What can hang from each mark
j_474: j_387 j_632
j_396: j_387 j_632
j_199: j_387 j_632 j_988
j_988: j_88 j_199
j_632: j_396 j_474
j_88: j_988
j_387: j_396

Each row was made from one small tree. The marks that hang from a mark follow it in brackets, in the order of their numbers. Every link used is in the known rows. Write each row's tree.
Known rows
j_988(j_88 j_199): [ -3   4   0   0   0  -5   7   2  11  -8   7  -4   7   0   0   9  -9 -17
  -4  17]
j_199(j_632(j_474) j_988): [ -5   5  -6   6   9  -4  -5   4   3  13  15   6  15   8  -4 -14  -1  32
   3   3]
j_387(j_396(j_632(j_474))): [  0   5 -12   0  40  -5   9  -8  -2   4  -6  10  12  -8  -4  -6  -3  -3
 -13   9]
j_199(j_387 j_988(j_88)): [-15  -7   4   8   7  -3   9  -1   6   3   1   6   7   3  -7   5   1   4
  -5  12]
j_988(j_88 j_199(j_632(j_396 j_474))): [ -6   4 -10  -5   5  -5  13  -4  16  -5   7  -6  24   5  -7  -3 -11  -4
   0  19]
j_88(j_988(j_199(j_387(j_396) j_632))): [-11   2  -6   2  22 -13  29   4   5  -1  -3   6  17   2  -9  12  -4  -9
   5  23]
j_199(j_387): [-8 -5 -1  1  2 -3 13 -4  2 -6 -8  6  5  1 -4  1  3 -3 -4 11]
j_199(j_632(j_396)): [ -5  -7  -7  -5   5  -2   6 -10   4   4   1  -9  13   3  -5   0   3  16
   9   0]
j_88(j_988): [-1  3  4 -1  0 -1 11  9  0  7 -7  4  1 -1 -4  4 -1 -9  3 -3]
j_474(j_387(j_396) j_632): [ 11  -2  -4   4  29  -7  37 -11  -8  -3   1   0   8  -2  19   0   2  -2
   5  -7]
j_396(j_632): [  2   1  -1  -3  17 -11   3  -5   0   0  -2   6   8  -7   4   3   5   5
 -15   7]
j_396(j_387 j_632(j_474)): [ 11   3  -6  -5   2 -19   9  -6   2  -6  -1  12  17 -20  -1 -11   4  -1
 -19   4]
j_88(j_988(j_199(j_632))): [ -3   8  -1  -1   2 -12  14  10   6   2   5   2  14   3  -3   9  -5  -3
   6  13]
j_199(j_387(j_396) j_632): [-15  -8  -9   5  27  -7  25  -7   2   1  -3  -1  14   3  -5   3   6   7
   2  12]
j_988(j_88 j_199(j_632(j_474(j_387)))): [  3   9  -4   1   7 -10  29   2  15  -4  14  -3  24   5   1  -3  -8  -4
  -8  10]
j_199(j_632): [-4 -1 -2  1  3 -5  7  1  3  4  7 -5 10  5  3 -1  6 16  3 -1]
j_988(j_88 j_199(j_632(j_474))): [-5 10 -6  0  3 -7 14  5 14 -4 12 -4 21  6 -1 -4 -8 -4 -4 18]
j_88(j_988(j_199(j_387))): [ -7   5   0  -1   1 -11  19   6   6  -7  -7  11  10   0  -8  10  -7 -17
   0  23]
j_88(j_988(j_199(j_632(j_396)))): [-3  3 -4 -5  4 -9 13  2  8  1  0 -1 16  3 -9 10 -7 -2 10 13]
j_387(j_396(j_632)): [ -1  -2  -7   2  39  -8   9  -9  -4   4  -4   4   6 -10  -1   7   2  -2
 -10   7]
j_632(j_474(j_387)): [ 11   7  -4   0   5   0  19  -1   2   1   0   6  10   0  -1 -15  -4  -2
  -8  -8]
j_199(j_387 j_988): [-12  -5   0   7   7  -5   0  -2   1   2   1  12   4   3  -7   2   1  14
   0  12]
j_88(j_988(j_199(j_387(j_396)))): [ -9   3  -4   2  19  -9  23   3   3  -4  -9  10   9  -2 -11  13  -9 -22
   2  24]
j_988(j_88 j_199(j_387 j_632)): [-13  -1  -2   2   4 -13  24   0  15 -10   6  -3  21   5  -1   9  -2  -6
  -6  26]
j_387(j_396): [-3 -2 -6  4 25  1  6 -4 -2  4 -3 -1 -1 -3 -4  3 -4 -7  4  1]

Write each row's tree
[  4   4  -5   7  13  -7  11   1   4  13  16   7  18   8  -2 -13   0  31
  -1  -7] : j_199(j_632(j_474(j_387)) j_988)
[ 10   0  -9  -6   7   4  17 -13   4   0  -7   3  13  -2  -9 -13  -7  -2
  -1  -7] : j_632(j_396 j_474(j_387))
[-14  -6 -12   1  13  -4   7 -10   7   6   0   9  22   8 -16 -11   0  29
   5  15] : j_199(j_387 j_632(j_396 j_474) j_988)
[ -6   3  -2   1   2 -10  14   3  13  -4  14  -8  16   5   2   8  -5  -3
  -2  16] : j_988(j_88 j_199(j_632))
[ 12  -6  -4  -5   8  -5  31 -17  -4  -7  -2  -2  12  -1  16  -2   2   3
   8  -7] : j_474(j_387 j_632(j_396))
[  7  -9  -5  -6 -10 -10  15 -15  -4 -13  -1  -2  10 -10  11  -4   3   0
  11   2] : j_474(j_632(j_396(j_387)))
[-11  -4   2   8   8  -5   3   4   7  13  17  -6  11   8  -1   3   4  23
   3  -1] : j_199(j_632 j_988(j_88))
[-18  -1  -3   7  11  -5  17   2  10   7   8   6  23   9  -7 -10   2  20
  -6  13] : j_199(j_387 j_632(j_474) j_988(j_88))
[-11  -2  -7   2  10   1   3  -4  10  12   9  -3  20   7 -11 -10  -4  22
   5   3] : j_199(j_632(j_396 j_474) j_988(j_88))
[  9   6  -8   3  25   2  24  -5  -1   3  -2   5  10  -3  -4 -12  -7  -7
  -6  -7] : j_632(j_474(j_387(j_396)))
[-12  -2  -5   5  21  -7  23  -4  10 -11  -2   1  11  -2  -7  13  -9 -25
  -5  28] : j_988(j_88 j_199(j_387(j_396)))
[-10   0  -1   1   1  -8  18  -1  12 -14   0   2  12   1  -4  10  -7 -20
  -8  27] : j_988(j_88 j_199(j_387))
[ -4   0 -11  -6   5   0   7  -7   6   4   0  -2  19   5  -8 -14  -1  15
   5   2] : j_199(j_632(j_396 j_474))
[  7  -3 -10  -8 -11  -3   4 -11   4  -7  -6   2  13 -13 -13 -15  -4  -6
   2   0] : j_632(j_396(j_387) j_474)
[ -6   6 -14   1  34 -15  17  -8   4 -11  -5  17  19  -6  -8   1  -9 -11
 -14  35] : j_988(j_199(j_387(j_396(j_632(j_474)))))
[ -9   1  -7   0   3 -15  15  -2   9 -11   6   4  18   6  -2   6  -1   6
  -1  26] : j_988(j_199(j_387 j_632))
[-15  -6  -7  -3   6 -10  23 -10  16 -11   0  -6  23   4  -8  11  -4  -5
   0  26] : j_988(j_88 j_199(j_387 j_632(j_396)))
[ -6 -14  -2   2  -2 -10   6  -9  10   7  13  -9  18  -5  -9   4   4  20
   8  -2] : j_199(j_632(j_396(j_387)) j_988(j_88))
[ 13   7  -4  -3  21 -10  20  -7   1   1  -2  12  17  -7   3 -10   2   3
 -22  -1] : j_396(j_632(j_474(j_387)))
[ -7   4  -5   0  31 -17  25  -1   3  -4 -11  16  15  -8  -9  15  -6 -19
  -9  29] : j_88(j_988(j_199(j_387(j_396(j_632)))))
[ -8  -2  -6  -3   4  -7  12  -6  15  -5   9 -12  19   3  -4   9  -7  -2
   4  17] : j_988(j_88 j_199(j_632(j_396)))
[  2   3  -9   9  31  -6  16  -2   1  16  15   6  17   6  -5 -10  -2  26
   2  -6] : j_199(j_632(j_474(j_387(j_396))) j_988)
[-12  -7  -7   8  42 -12   8 -10  -3   6  -3  17  10  -5  -8   8   3  12
  -9  19] : j_199(j_387(j_396(j_632)) j_988)
[ 10  -2  -5   3  41 -11  28 -13  -2   3  -2   4  10 -10   2   8   3  -2
 -14  -5] : j_474(j_387(j_396(j_632)))
